What can hang from each mark:
R: P Q
T: D
U: D
G: T
Q: G
P: R
D: A P Q T U

Every row comes from one small tree of marks. Brackets hold a mark, then the marks that hang from it, in alphabetical order. Every link used is in the known rows. Which tree was each row made from?
Known rows:
(G (T (D A U))): [-25  24   6 -51  20  54  88  62  22  59  13  -6  -8  35 -10  26  13 -31]
(D A T): [-34  24 -22 -52   0  56  51  76 -18  20  11   9  -1  40  -5  32 -37  18]
(U (D A Q T)): [-51  18 -20 -58   0  43  14  38 -22  22   6  -3   5  33   1  15  -1   5]
(G (T (D P Q))): [  7  21  14 -72  12  58  63  14 -24  40  35 -36  -4  -2 -28   1  26  -1]
(P (R Q)): [ 27  36  -9 -27  18  36   9   7 -26  -3 -15   7   1  -6 -24  28 -14  19]
(D U): [-29  19  -4 -30  38  31  53  44 -17  49  17  20 -45 -17 -26  35 -26 -12]
(T D): [ 12  13 -14 -51  35  63  69  65  -3  19   2   2   6 -11 -28  15 -22   8]
(R P (Q (G T))): [ 17  53  26 -49  11  30  44 -23 -21  21 -20 -20 -23  43 -34   3  12  15]
(R (Q G)): [  9  30  10 -41  39  42  45  15 -37   4 -21  -3 -29  48 -21   0 -13  17]
(R P (Q (G (T D)))): [ 25  51  30 -52  22  40  55 -19  -4  14 -17 -18  -6  40 -37  -2  16  12]
(U (D (P R) Q T)): [ -9  27 -11 -54   7  17 -17 -23 -51   8  35  -5  19 -27 -22   9   0  32]
(T (D A)): [ -1  22 -17 -45  28  80  77  80  35  12  -2  10  20  12 -11  25 -14   3]
(Q (G (T (D A U)))): [-12  25  16 -52  47  40  91  41   6  38   5   7 -26  53 -19  -8   8 -13]
(U (D P Q)): [-14  25 -11 -49   9  32   9  -4 -31  23  21 -15   0 -23 -14  14  12  17]
(G (T (D A))): [-11  24  -6 -61   4  62  85  70  10  50   1 -19   5  43  -8  20  12 -15]
(D A (P R) Q U): [-10  44  14 -21  33  60  11 -27  34  -2  63  24  -7 -53 -17  32  17   5]
(U (D A P (Q G))): [-20  36  -6 -45  21  42  21  -1   4   5  14   0   5  17   0   3  22  18]
(Q G): [  6  20  -4 -47  41  33  60  36 -41  17  -7  10 -41  22 -33  -9 -23  22]

Which tree is each row?
[-17  54  13 -20  29  38  18 -12  14   0  54  28  18  -2  -4  45 -17  18]  (D A (P (R Q)) T U)
[-19  23  -4 -32  47  70  80  70  51  25  14  26   4   2 -12  33 -12 -18]  (T (D A U))
[ -6  34 -23 -42   5   3   0   3 -44  18  20   4  30 -13 -13  25 -20  35]  (U (D (P R) T))
[ -3  32  21 -49  46  41  88  22   8  34  22   2 -18  39 -19  -7  12  -4]  (Q (G (T (D A P U))))
[ 14   7   9 -64  55  71  61  26 -14  -3  13   1 -15  -6 -42 -23   1   9]  (T (D (Q G)))
[ -3  11   7 -75  11  58  67  38 -26  47  15 -31 -15  16 -30  -3  21 -14]  (G (T (D Q)))
[-34  38 -26 -44  -1  28  26  37 -11  26  17   1  31  26   9  35 -14  24]  (U (D A P T))
[ 27  38   7 -36  24  24  23 -11 -35   4 -15  -1 -11  28 -26   2   4  15]  (P (R (Q (G T))))
[-13  17   3 -69   5  72  73  49   5  40  12 -26  -3  34 -14   7  26 -17]  (G (T (D A Q)))
[ -8  22  23 -63  27  49  65   8 -11  51  47 -24 -17 -10 -28   6  27 -17]  (G (T (D P Q U)))
[ 36  49  13 -37  21  26  24 -31 -32   4  20 -10   3  -1 -24  12   6  33]  (D (P (R (Q (G T)))))
[-12   6  12 -51  57  67  57  29   5  21  31  10 -21 -32 -38   6   0 -17]  (T (D Q U))
[ -3  29  35 -47  60  20   5 -64 -51  -7  81  23 -31 -43 -50 -16  -7  27]  (D (P R) (Q G) T U)
[ 49  38   9 -38  52  53  45  -6   3 -19  18   7  29 -20 -32   3  -5  32]  (T (D (P (R (Q G)))))
[ -4  39  20 -59  16  66  49 -11  -3   8  41 -18 -21  25 -14  -9  34  18]  (D A P (Q (G T)))
[ -3  45  27 -22  56  51  20 -44  29 -15  60  33 -19 -32 -23   5  20  11]  (D A (P R) (Q G) U)
[-20  23  11 -62  16  67  56  24  -8  16  10 -10 -37  52 -15 -13  26  -3]  (D A (Q (G T)))
[-39  22 -23 -46   3  50  20  40   3  23  -8  -2   1  21   5  21  14  -2]  (U (D A Q))
[  2  20  20 -74  34  43  25 -28 -76  -7  62 -10 -29  -9 -44 -25 -13  46]  (D P (Q G) T)
